Each row comes from the steps of one walk. Every step used is in the known rows, and no mark comes twice. Write the walk behind each row, first mark first.
(in the rows, 128 means zero)
Known rows
P-J: [100 135  80 129 100 125 114 121 117 142 121 157 139 106 162 103 196  57
 111  87 104 139 164 135 164 105 108 175 135 114 129 133 192 128 119 130
 147 157 143 114 113 125  63 170 117 131 171 131  83]
D-Q-T-S: [104 120  98 105 104 138 157 162 146  35 145 140 117 151 122 131  90 139
 166  58  85 120  93 106 138 121 139 144 112 154 168 129 150 101 146 115
  86  95 125 148 168 157 153 139 116 130 131 105 159]
M-A-J: [171 149 113 159 101 131 129 110 129 186 136 150 166  93 186 128 161 114
 135 103 131  75 130 152 187 132 111 133 118  91 122 114 133 121 129  74
 135 218  92 148 141  54 135 141 107 138 138 132  83]
M-S-W-Q: [175 167 145  95 156 157 108  90 118  91  94 126  94 185 123  80 148 176
 136 118 145 143 176 145  90 135 128 141 142 134 108 189 159 150 129 147
 155  89 120 139 114  93 108 131 188  78  86 116 140]
W-Q-T-S-M-A: [181 156 167 129 134  54 154 103 140 130  87 137 154 165 101 177  96 235
 163 166 128 130  82 161 149 140 149 111 132 143 139 133 123 144 129 154
 143 120 119 110 150 116 188 127  84  97 105  88 126]
T-Q: [127 151 139 134 107 135 119 148 105 100 115 166 155 141 118  94 172 128
 150  87 114 129 137 113 151  97 109 152 120 129 150 140 162 113 108 115
 107 142 119 132 159 110 124 177 112 141  95 133 103]
J-A-M-S-W-Q-N: [130 147 182  92 156 167  74  90  69 126 131  80 136 162 138 110 101 131
 113 195 240 146 134 166  72 193 135 123 119 120 115 175 119 101 168 140
 157 103 119 169 106  56 156  87 198 118 112 109 162]
P-T-Q-N: [ 76 145 141 105  85 191 104 160  88 116 144 172 108 108 106 130 121  96
 178 142 147 120 133 128 165 127 127 137 140 151 146 125 167  59 103 105
  91 152 116 128 140 147 170 182 106 146 154 137 103]
S-W-Q-D: [217 189 152 102 147 183 104  90  89 154 117  92 188 118  77 113 132 174
 174  79 133 167 130 130 146 157 128 138 114 138 115 126 186 135 140  97
 149 122  67 132  89  99 102 124 158  87 101 124 142]
T-P-J: [119 127  72 125 126 110 148 174 129 157 127 144 127  80 133  86 176  54
 103 114  81 138 137 111 160  91  89 148 142 126 119 105 168 150 102 101
 159 157 163  91  94 111  85 158 112 111 189 163  86]
N-Q-D: [136 165 125 126 169 186 129 100 118 132 148 182 192 114  59 131 139 153
 151  91  49 128 149 105 142 109 110 144  92 110 141 111 175 102 128  81
  77 153 107 148 143  93 104 156 100 108 132 144 106]
F-Q-T: [147 112 130  92 106 156 156 108 108 134  95 145 129 142  91 142 133 165
 158  41 138 128  99 110 148 133 121 158 108 142 119  93 147 106 138 148
  96 135  93 149 154 177 117 148 123  86 113 134  92]
W-S: [106 137  82 103 150 165  66 143 151  94 114 171 140 180 133 147 140 113
 132 100  93 133 122 156 113 117 119 157 141 108 133 176 166 148 137 131
 114 153 121 139 129  96 108 127 115  77 112 114 102]
A-J: [119 138  92 125 108 174 112 136 112 145 143 167 156 105 175 105 172  73
 120  66 112 103 111 131 149 122 102 156 122 113 151 135 165 121 112  90
 119 208  93 148 132  92  98 140 118 143 138 118  98]
S-W-Q-T-P: [219 147 110  86 145 143 134 141 118 155  90  67 110 127  78  99  76 176
 158  78 124 154  75  96 128 154 121 115 143 189  97  82 159 132 130 118
 118  88  84 104  61 148 149 124 153  53 108 136 151]
T-S-W: [157 168  88 173 144 147 137 139 156  98 131 123 154 151 125 104 102 153
 134 124 110 172 134 130 105 155 124 110 127 165 144 175 149 172  97 155
 129 113 122 141  99  94 119 117 152 102 141 121 161]
P-J-A-M: [100  97 107 150 101  94  92 109 116 177 130 114 169  90 175 125 172  26
  85  97 162 149 132 134 164 118 109 149 109  93 126 107 114 132 158 155
 156 162 150 139 122 115  87 119 132 174 146 153 112]
P-T-S-M: [ 95 139 107 165 121 116 146 149 182 104 117 185 135 160 120 179 107 124
 144 165  76 161 114 134 127 118 139 101 152 162 164 152 112 178  68 206
 126 137 139 112 162 162 142 131  86 117 144 129 113]
M-S-T: [ 93  92 107 140 142 172 147 120 131  87 117 159  95 164 153 147 119 146
 146 150  96  98 180 139  87 138 134 137 135 121 135 172 134 149 102 142
 105 131 125 130 168 154  97 125 130 123 113 101 105]
A-M-S-T-P-J: [112  82  89 131 136 114 165 160 134 150 124 119  75 164 165 126 134  86
  59 192 124  91 153 116  72  94 123 105 169  88 131 110  85 168 117 127
 173 118 181  73 139 166  84 103 127 161 154 140 104]
J-A-M-S-W: [129 119 141 165 164 135  96  99 134 139 130  96 155 157 143 128 108 109
  87 142 166 146 168 147  76 163 132 109 110 106 115 175  92 157 128 194
 132 130 117 156 123  82  98  73 177 135  96 129 158]
T-S-W-Q: [197 185 130 117 140 133 122 118 139  77 115 103 133 166 118  77 129 184
 154 115 140 176 114 134 119 163 119 127 138 163 150 166 134 162 127 141
 166  80 126 144 113  91 148 123 171  95 102 123 161]
W-Q: [150 152 137  90 120 152 102 109 107  97  79 148 132 151 131  86 164 131
 154  73 130 144 118 116 155 116 101 163 116 132 137 136 167 119 148 129
 142 127  99 149 139 106 122 158 144  83  92 132 101]
N-Q-T-P-J: [117 125  84 110 137 104 166 153 135 169 150 153  99  79  88 117 136 127
 107  93  56 118 119  85 158  89 122 129 136 148 121  70 166  96 129  66
  95 121 155  84  88 164 121 165  95 121 180 150  99]
S-W-Q-T-P-J-A-M: [192 126 141 102 113  70 108 128 114 212 127  14 111  68 120 120 107 113
 102  95 188 162  67 111 164 153 138 105 145 152  89  56 107 130 178 122
 183  96 124 101  41 152 149  96 171 139 128 148 162]
J-A: [100 111 119 163 132 133 106 114 131 128 123 136 181  80 133 117 141  83
 159  86 112 151 133 144 176 151 101 153  83 137 121 134 156 125 128 135
 103 179 112 169 128  86 117 135 120 116 135 152 124]
P-J-A: [ 83 117 118 144 100  98 114 104 122 153 147 135 145  44 167 121 197  46
 130  97 125 159 155 154 201 130 110 176 111 114 116 120 165 123 129 120
 142 181 152 137 104 103  93 149 130 146 163 152 106]
J-A-M-S-W-Q-T: [146 127 173 102 153 125  88  79 116 143 114  73 117 169 115 154  83 162
 127 122 196 143 115 136  97 167 159 112 128 129 102 137  92 117 185 174
 120  93  88 144 116 128 141  63 185 114  69 108 169]
J-A-M-S-W-Q-F: [126 170 189 115 184 144  52  83 137 124 138  61 132 142 132 108 116 150
 108 180 202 166 139 141  63 155 130  77 144 128  90 171 101 139 175 142
 181  78  98 157  94  94 124  72 180  91  78 120 226]

Write each row's walk
[148 114 142 145  90 147 142 137 117  97 112 139 117 136 133 116 140 168
 161 108 132 113 132 107 150 126 126 140 128 143 153 127 129 125  99 117
 111 119 122 122 158 179 135 171 112 171  82 119 105] -> S-T-Q
[ 95  72 141 165 140 144 121 113 139 115 122 114 121 155 168 166  99 119
 113 166 153 106 149 140  85 152 132 108 112  99 134 141  66 142 139 171
 113 134 127 151 173 147 121  81 141 168  94 115 130] -> J-A-M-S-T
[123 133 136  84 103 198 133 111  62 124  99 163 160 138 108  98 140 150
 144 119 174 131 118 134 123 149 104 187 109 143 134 122 175  79 119 118
 138 140 132 181 143 102 125 172 133  87 163 139  89] -> F-Q-N
[ 60 121 202 152 129  99  93 117 136 125 186  97  88  93 164 139 173 111
  98 226 175 129 168 141 106 106 152  94 167 103 116 140  76 118 153  92
 177 105 160  98 124 179 118 112 118 211 124 106 175] -> P-J-A-M-S-T-Q-F
[116 125 103 114 141 168 131 105 133 130 127 172 126 136  82 139 101 167
 153  56  74 110 127  86 139 117 118 128 112 151 143 119 164  83 143 123
  45 130  99 139 138 154 119 163 106 107 113 124 110] -> N-Q-T
[174 140 128  69 154  98 130 139 118 161 121  80  65 164 112 121 127 122
  71 144 171 132 121 105  77 116 148 105 183 117 100 105 114 142 159 132
 173  78 135  67  77 155 110  96 178 111 128 124 143] -> A-M-S-W-Q-T-P-J
[ 78  73 122 151 138  87 163 158 155 134 154 103  79  52 152 130 163  95
 124 193  98 130 165 158 144 127 129 136 134 119  88 104 107 164 102  81
 157 140 190  98  99 142 125 116 126 142 186 144 119] -> M-S-T-P-J-A
[143 126 165  92 135  86  95  79 110 168 144  57  84 119 144 144 138 114
 105 118 204 152 126 154 124 147 165 125 145 103  91 124 105 117 188 150
 166  97 120 108  86 150 117  73 195 151 111 102 163] -> P-J-A-M-S-W-Q-T
[ 85 110 166 112 116 184 129 152  73  96 135 159 100 206 146 142 102 152
 106 216 191  76 145 125  53 140 152 116 147 105 174 160 109  87 118 120
 109 117 145 125 185 142 139 129 133 190 118  83 103] -> A-M-S-T-Q-N
[170 153 181 119 166 116  82  80 124 118 111  83 122 171 147 110 131 141
  97 129 197 153 143 143  94 155 137 112 115 109 110 170  79 147 171 177
 166  95 117 161 120  79 134  84 203 117  66 130 166] -> J-A-M-S-W-Q
[145 146  92 146 136 155 147 143 150 109 140 110 139 149  94 143  62 162
 151  96 103 163 108 133 107 170 148 104 138 175 148 150 161 139 110 153
  88 115  81 125  98 138 125 101 139 109 151  99 164] -> Q-T-S-W
[124 151 130  73 127 133 135 141 138  70 120 142 120 161  93 137 126 173
 183  94 103 138  69 138 137 136 131 145 138 147 157 134 154 109 165 114
 109 124 112 129 149 144 166 116 120  87 120  99 140] -> W-Q-T-S
[134 148 101 149 163 175 126 112 128 110 121 145 125 170 136 111 125 135
 113 133 112 139 195 143  72 138 129 121 138 132 115 198 163 150  97 164
 122 122 111 135 122  90  76 125 161  91 125 129 130] -> M-S-W
[133 109  81  95 116 148 160 176 124  91 113 116 113 117 103 106  83 119
 161  53  84  97  80  79 142 106 113 129 107 162 116  68 146 104 121  91
  87 105 127 129 124 163 148 165 112  95 123 155 134] -> D-Q-T-P
[175 142 127 191 127  87 138  82 131 183  73 165 192 140 143 153 114 155
 127 153 126 126 154 143 149 137 120 123 108 121 105 142 143 163  79 183
 144 157 126 128 137  83 108 170  81 113 113 121  81] -> S-M-A
[159 149 128 191 142  65 163 121 168 139 100 173 193 162 137 158 114 186
 133 197 100 129 137 153 122 132 131 110 113 124 145 163 115 184  75 178
 148 152 145 120 150  64 137 133  79 108 139 120 112] -> T-S-M-A
[138 156  79 176 115 153 136 144 177 101 152 114 106 132 116 140  84 126
 156 123  95 163 143 126 130 142 142  99 154 166 142 152 117 158 103 172
 115 104 108 131 117 151 153 119 142 108 137 146 159] -> P-T-S-W
[ 75  89 132 119 170  67 147 144 158 165 165 144  89  97 101 152 137 104
  74 157  94 104 126 103 115  89 139 110 127  94 115  86  81 104 168 105
 107 129 177  99 115 135 144 102 111 145 158 154 131] -> N-Q-T-P-J-A-M-S
[117  93 110 106 102  73 130 152 126 150 141  64 114  64 144 120 107  50
 104  70 142 108  70  91 176  98 128 133 104 125 108  44 103 102 160 110
 132 106 168 114 107 172 146 131 125 174 144 159 153] -> D-Q-T-P-J-A-M
[113 125 183 132 145 159 153 139 103  96 157 169 136 137  75 165 154 184
 174 173  87 105 171 149 108 118 158 142 129  96 138 138 132 119  97  73
 100 144 118 115 189 152 120 121 101 153 112  99 106] -> M-S-T-Q-D
[ 99 161 111 116 122 187  91 127 138  63 129 122 139 120 149  81 127  97
 144  95 119 119 135 103 124 106  98 120 112 153 118 150 175 108 136  94
 135  87 112 159 123 137 100 172 120 104 121 129 177] -> D-Q-F
[161 110 120  94 130 132 189 152 119 146  95 134 130 123  59 117 116 169
 155  70 105 121  73  99 135 127 107 142 121 164 115  44 126 125 120 114
 108 129 122 134 139 171 149 142 101  58 134 167 105] -> F-Q-T-P
[ 79  72 136 155 116 100 126  98 131 140 145 107  96 119 190 157 147  71
  87 176 153 115 168 150 119 130 150 137 138  79 121 135  75 145 152 155
 158 137 165 119 145 166  94  98 149 200 131 115 121] -> P-J-A-M-S-T
[ 81  82 129 100 129  64 142 156 133 118 158 101  81 100 148 136 130  56
  90 125 136  98 109 110 133  89 141 134 121 100 100  75  87 112 158 110
 133 103 185 111 126 148 141 101 136 152 153 149 153] -> D-Q-T-P-J-A-M-S
[136 105 136 137 172  81 145 120 157 192 174  94  80  92 107 141 111 138
  58 159 118 133 146 104  98 120 153  86 140 126  92  97  78 126 148 121
 121  86 170  94  64 131 138  97 165 152 148 148 170] -> N-Q-T-P-J-A-M-S-W
[177 143 130 177 108 103 133  90 120 210 103 165 189 110 189 151 141 142
 104 141 135  96 117 158 161 122 121 123 114  99 127 135 126 154  91 126
 155 212 110 124 129  65 115 148  88 147 127 111  76] -> S-M-A-J
[ 98 150 144 109 106 179 116 162  59 102 133 178 159 128 111  89 141 120
 154 135 153 123 123 127 136 131 115 159 123 135 153 148 194  61  97  85
  98 155 123 141 139  81 149 178 108 143 155 124  93] -> T-Q-N
[102 143 105 125 150 133 161 148 170  83 155 186 125 156  70 145  97 186
 161  99  47 124 103 106 117 112 131 116 116 152 179 127 146 106 141 117
  50 125 121 135 153 140 154 135  99 117 137 116 141] -> N-Q-T-S
[110  84 188 163 127 114 115 124 137  95 135 121 115 157 152 145 138 148
 124 176 173 113 146 128 100 122 148 120 112 102 142 143  47 136 133 149
 114 126 148 139 186 155 154 103 137 199  59 115 133] -> J-A-M-S-T-Q
[170 144 141 148  85  76 174 130 153 127 151 137 149 119 178 174 100 169
 133 132 118  77  69 139 170 122 168 113 118 122 145 125  98 126 110 100
 129 140 132 134 153 115 185 135  84 176 132  84 134] -> D-Q-T-S-M-A-J
[143 152 122 195 114  75 153 128 192 145 114 164 146 137 131 195  93 161
 154 197  93 131 138 147 161 121 144  87 136 136 137 140  95 179  74 192
 148 143 136 112 163 133 174 135  69 130 132 141 115] -> P-T-S-M-A
[140  74 104 165 101  85 148 141 135 184 127  66 124  64 170 136 124  66
  91 146 150 122  96 111 155 128 110 108 126 119 119  67  72 159 135 123
 165 136 165 103 105 165 120 111 125 185 142 158 112] -> S-T-P-J-A-M
[ 81 139  84 146 116 149 136 166 179  81 145 164 114 132 124 146 119  92
 175 123  67 137 126 136 140 118 122 111 153 151 164 140 122 144 112 148
 104 138 120 135 168 152 158 123 101 115 152 145 124] -> P-T-S
[ 73 122 167 107 119 190 150 154  78  77 149 169  87 152 130 129 124 177
 145 210 157  96 162 150  86 149 146 139 142 126 148 173 156  91  90  88
  98 130 138 128 158 131 147 159 120 156 135  83 105] -> M-S-T-Q-N
[ 73  99 123 134 160  72 133 159 142 149 147 134 120 109 144 121 172  34
  69 182 126 127 142 135 107  87 118 136 137  83 117 112  89 147 136 125
 165 156 191 111 124  82 113  94 120 139 174 164 117] -> T-P-J-A-M-S
[154  92 147  98 101  65 151 137 121 199 128  83 128  69 111 131 146 101
 105  89 174 144  63 108 166 116 122 140 118 116  96   9  69 118 165 128
 158 136 166 121 109 173 147 108 119 129 154 173 115] -> F-Q-T-P-J-A-M
[118 144 156 147 112 180 109 140 131 107 134 113 122 103 118 111 121 163
 166 160 130 132 133 110 123 118 118  91 156 173 129 130 142 119 110  75
 123 100 103 112 119 189 120 164  91 147 110 107 163] -> S-T-Q-F
